Known rows, with every step that occurs
resot -> zari -> kipador -> vepi: [ 31   9  23 -37  -2  10  49  -2 -18 -12  57  -9 -25   5  40 -10   7 -11
  16 -31  38 -80  -6  29  17]
bafoz -> zetu: [ -1 -23 -27   9 -13  13 -43   9 -28  28  -1   7 -41  22   4  -2   9  31
 -12 -20 -23 -30 -23  -9   8]
zetu -> bafoz -> vepi -> resot -> zari -> kipador: [ 84  -3 -74   5 -18  -9  61  22 -27  -5  70  90 -32  27  47 -39   4  -2
  37 -16 -78 -85  -3 -26  43]
zetu -> bafoz -> vepi -> zene: [ 44  38 -49  16 -18  10  26  33 -20  21  15  27 -28  62  29 -40 -10  -4
  29 -14 -43 -33 -14 -58  -7]
vepi -> bafoz: [-23 -17  -7  14  -5  11   0   1  -9  11   5  30 -17  20  11 -25  14 -23
   0  -5  35 -25 -14  -2  57]
zari -> nefaz -> buso: [  4  22 -17  27  34  12  -2 -31 -15  27 -17  10 -48  16  24   1  -8   3
 -16 -60 -22 -11  42 -53  12]
buso -> resot -> zari -> kipador -> vepi: [ 30  29  29 -39 -19   3  50   7 -16 -14  29  16 -20 -16  38 -22 -17 -36
 -36 -28  55 -78 -14  52  20]
nefaz -> zari -> kipador: [ 33   5  -3 -10  11   0 -41 -27 -17  41  60  41 -59  25  23 -17   2 -24
 -29 -10  10  -7  -1  16  11]
zari -> kipador: [ 44   3  12 -11  15  -5  -5  15 -16  11  34  40 -24  31  36 -22  -2 -17
 -16 -27  -8 -40 -21   9  13]
buso -> resot -> zari -> nefaz -> vepi -> zene: [ 42  67  -1   9 -17  32  11 -15 -18   6  15  19 -31 -19  34 -34 -15 -21
 -43 -22   7 -71 -45 -25 -21]
nefaz -> vepi -> resot -> zari: [ 33  -4 -15  14  -7  18   2 -22 -15   6  49  36 -10 -19  43 -32 -18  40
  11 -10 -31 -73 -33   7  23]
zari -> nefaz -> buso -> resot -> vepi -> zene: [ -1  59 -16  45  14  30   7 -14 -20  28 -23  26 -48 -11  20 -36 -28  -2
 -25 -59  30  12  41 -32  -1]
vepi -> nefaz: [ 19  40  27  28   7  31  21 -10  10   6 -14   1  -9  31  27  -3 -38 -10
   8 -16  19 -29   1 -33 -24]
resot -> zari -> kipador: [ 43   1   1 -19  -2   1  39  -2 -20  -7  62  22 -24  -7  25  -8  11 -16
   5 -28 -16 -88 -22   7   7]
zari -> nefaz -> buso -> resot -> vepi: [  4  26 -14  37  20  11  22 -25 -17  18 -31  44 -48 -25  27 -17 -22 -17
 -25 -65  31   8  60 -27  24]
vepi -> zene: [ -1  47   9  17  -2  30 -14  14 -10  25  27 -13 -29  40  14 -32 -23  17
   1 -14  -3 -29 -19 -23 -31]
buso -> resot -> zari -> kipador -> vepi -> zene: [ 31  63  30 -29 -26  21  36  14 -17  -3  35   2 -20   0  30 -39 -22 -21
 -33 -22  54 -74 -33  50  -5]
zetu -> bafoz: [ 48  13  -9  -5  -3 -11   3  16 -20  11   4  22 -29  18  21 -17  -6 -25
  -8 -22 -24 -36  -7 -68  23]
zari -> kipador -> vepi -> bafoz -> zetu: [  9 -14  -2 -26 -11  19 -32  20 -31  25   6  24 -28  44  34 -32  36   2
 -11 -14  71 -19 -44  43  67]
nefaz -> vepi: [ 25   0  16   2   9   7 -31  -8 -14  24  -6  10  -1  11  42 -23 -16   6
 -14 -19   3 -25 -48  -7   4]
kipador -> vepi -> resot -> zari: [ -6   7   6  -4  -7  27  51 -16  -4 -12  64  -7 -33   2  44 -18 -25  37
  34 -17  33 -75  40  25  36]
zetu -> bafoz -> vepi: [ 47  -2 -47   7  -8 -13  41  22 -21   8   8  42 -27  44  37 -20  -7 -21
  26 -20 -40 -36   7 -55  20]
zari -> nefaz: [ 27  16  -7  20  24  18  10 -14  -9   2  19  20 -55  27  38   1  -4 -21
  -9 -30  -8 -38  31 -68  10]
kipador -> vepi -> bafoz: [-35  -2  23 -10  -3  24  17   0  -5   6  -1 -11 -18  33  34 -21   2 -11
  11 -11 103 -18   7  21  64]
zari -> kipador -> vepi: [ 33  14  36 -33  16   5   7  11 -17   7  28   5 -24  42  55 -22  -9 -10
  -6 -30  54 -31  -3  30  27]
vepi -> resot -> zari: [  8  -8 -26  21 -10  17  41 -13  -7 -11  79  33 -35 -14  22 -19 -20  33
  25 -13 -40 -89  23   1  26]
kipador -> vepi -> nefaz: [  2  48  55   1   6  37  34 -10  10   3 -20 -39 -10  42  49  -1 -44  -3
  18 -17  88 -19  21  -7 -12]

Rows
[ 28 -13 -48  13 -16  33 -18 -31 -35  12   9  26 -39 -14  21 -10  53   3
  -1 -14  -1 -65 -59 -42  39]
resot -> zari -> nefaz -> vepi -> bafoz -> zetu
[ 25  14 -16   7   6  22  52 -31 -11 -13  49   5 -53  -8  27  12  10 -20
  13 -29 -18 -83  26 -59   2]
resot -> zari -> nefaz
[  0  58  16  25  -8  20  44 -29   3  13 -47   0   0 -21   1  -7 -50  -5
 -23 -44  14 -42   4   8 -24]
vepi -> nefaz -> buso -> resot -> zari
[ 17  21 -18  35  -1  28  63   1  11   3  -9  24  -8  62  43  -7 -37  -6
  42 -12  -4 -31  18 -13 -24]
bafoz -> vepi -> nefaz
[ 51  -5 -68  25 -11  -6  36  20 -18   5  35  76 -31  43  44 -42 -19   9
  33 -10 -64 -45  22 -43  42]
zetu -> bafoz -> vepi -> resot
[ 24  12   3 -16  11  15 -32 -27 -14  33  76  37 -64  32  47 -35 -15  11
 -12  -6  46 -10  29  46  39]
nefaz -> zari -> kipador -> vepi -> resot
[-26 -37 -41  16 -23  20 -41  10 -26  30  -9  32 -30  25  -4 -22  38  11
  -8  -2  18 -20 -41   3  55]
vepi -> bafoz -> zetu
[ 11  11 -49  38  12  19  34 -39 -12   5  51  35 -53 -18  24 -14 -13  39
  14 -44 -58 -70  51 -32  32]
vepi -> resot -> zari -> nefaz -> buso
[-38 -22  -6  -8 -21  29 -24   6 -22  24 -17 -11 -29  34  19 -20  24  16
   5 -10  87 -12 -18  25  65]
kipador -> vepi -> bafoz -> zetu
[-24  22   6  14   4 -10  -5 -10 -15  29 -45  17 -15 -10   1 -24 -40   2
 -53 -54  -2 -10  13  29  12]
nefaz -> buso -> resot
[ 41  36 -41  30  -1   2  43   2 -10  25 -49  30  -7  46  26 -19 -28  -5
  27 -39 -36 -12  11 -56  -4]
zetu -> bafoz -> vepi -> nefaz -> buso
[ 16  36  29  33 -11  27  49   3   3  -4 -26  45  -9 -22  29 -22 -53 -33
  -8 -19  83  -5  26   6  -6]
buso -> resot -> vepi -> nefaz
[ 37   9  16 -14  13  10   6  13 -14   6  55  37 -30  39  64 -39 -21  19
   2 -22  34 -39   9  40  46]
zari -> kipador -> vepi -> resot
[-29  44   0  32  -4  15   3   0 -20  36 -32  18 -16 -24   0 -43 -42  15
 -20 -54  39  20  22  27  -4]
nefaz -> buso -> resot -> vepi -> zene
[ -4  26 -26  45  10  19  52 -15   5  21 -39  16  -2  53  28  -9 -41  15
  37 -42 -17  -7  28  -2 -22]
bafoz -> vepi -> nefaz -> buso
[ 53  15 -23  35  22  26 -25 -24 -15  13  27  56 -41  17  68 -29 -17  16
 -10 -18 -27 -35  -5 -49  30]
zari -> nefaz -> vepi -> resot
[ -1   3  14  15 -11   7  37  10 -10  -3   2  46 -22 -29  23 -27 -33 -29
 -18 -26  66  -9  29  19  23]
buso -> resot -> vepi
[ 49  47  16  11  10  28 -19 -32   2  34  21  30 -38  38  27 -13 -23 -27
 -13  -2  31  -6  -8  -6 -23]
vepi -> nefaz -> zari -> kipador
[ 39  25  12  23   9  35  12 -28  -4  24  30  46 -39   2  31 -14 -19 -23
  25 -14  82  19  30  -3  -8]
resot -> vepi -> nefaz -> zari -> kipador
[ 32  53  36 -24   9  28  -7  23 -17  19  35 -12 -24  59  49 -40 -14   6
  -4 -25  55 -28 -26  24  -4]
zari -> kipador -> vepi -> zene
[  2 -13 -20 -22 -13  21 -69 -22 -32  53  29  26 -61  36  18 -28  38  -3
 -22   3  79   8 -23  47  58]
nefaz -> zari -> kipador -> vepi -> bafoz -> zetu
[ 13  15  18 -32 -27   7  47   7 -16 -13  20  35 -14 -14  28 -35   4 -47
 -34 -15  81 -69 -32  63  57]
buso -> resot -> zari -> kipador -> vepi -> bafoz
[ 49  48  52 -15  14  28  21   6  -2   7   2  -1 -10  50  61 -17 -29 -15
   4 -23  73 -28  -9  14  -1]
zari -> kipador -> vepi -> nefaz
[ -6  22 -14   9  12  27  41 -41 -10   1  36  -8 -50  -2  43 -13 -22  44
  23 -50  17 -53  67  -3  43]
kipador -> vepi -> resot -> zari -> nefaz -> buso
[  4  19 -23  15  15  15  39 -44 -18   7  16  -7 -47 -19  11  11   9   2
   6 -58 -32 -62  37 -47   6]
resot -> zari -> nefaz -> buso
[ 46  40  37 -21  -3  29  62 -11  -2 -12  32 -14 -13  13  42  -4 -11 -14
  22 -26  54 -76 -12  15  -7]
resot -> zari -> kipador -> vepi -> nefaz
[-20 -10  -2  23 -20  13  33  12 -11   1  -7  68 -16 -30  15 -42 -11 -41
 -13 -11  96   0  13  28  61]
buso -> resot -> vepi -> bafoz
[ 13  43  14  25   3  36  -9 -46  10  32  10   4 -39  28  17   1 -35 -15
  -4   0  36  -4  18 -22 -29]
vepi -> nefaz -> zari
[ 27  45  30 -18   6  20  51 -23 -11   9   1 -22  -8   5  29  -4 -13   6
  18 -50  44 -57  -1  26  -6]
resot -> zari -> kipador -> vepi -> nefaz -> buso
[-16  66  50   6   2  26  26 -20   5  22 -71 -30  -1  16  33 -15 -65   3
 -24 -45  88  -1  24  29  -5]
kipador -> vepi -> nefaz -> buso -> resot
[-17  13 -27  41  13  17  18 -24 -20  18 -39  60 -42 -24  17 -30  -1 -30
 -22 -51  57  16  44 -17  62]
zari -> nefaz -> buso -> resot -> vepi -> bafoz
[ 22  17  21 -30  11  11 -30 -28 -15  37  51   7 -57  35  38 -19  -6 -18
 -18 -15  68  -2  14  35  19]
nefaz -> zari -> kipador -> vepi
[ 11  22  -1  -8  -4 -13  23 -13 -22  19  -9  30 -12 -30   3 -23 -19 -11
 -48 -57 -13 -53 -12  47  12]
nefaz -> buso -> resot -> zari -> kipador
[ -3  50  44   0   3  41   6 -44  11  26   1 -36 -40  38  39   0 -42  -8
   9  -7 102   3  36   3 -12]
kipador -> vepi -> nefaz -> zari
[ 27  20 -14   8 -20  21  23 -22 -18  -6   0  51 -24 -32  33 -26   9 -48
 -43 -13  34 -66 -41 -12  42]
buso -> resot -> zari -> nefaz -> vepi -> bafoz
[ 40  19   9 -19 -19  -5  39   8 -18  -9  35  47 -20 -22  21 -20 -12 -40
 -44 -24   3 -83 -28  36  11]
buso -> resot -> zari -> kipador
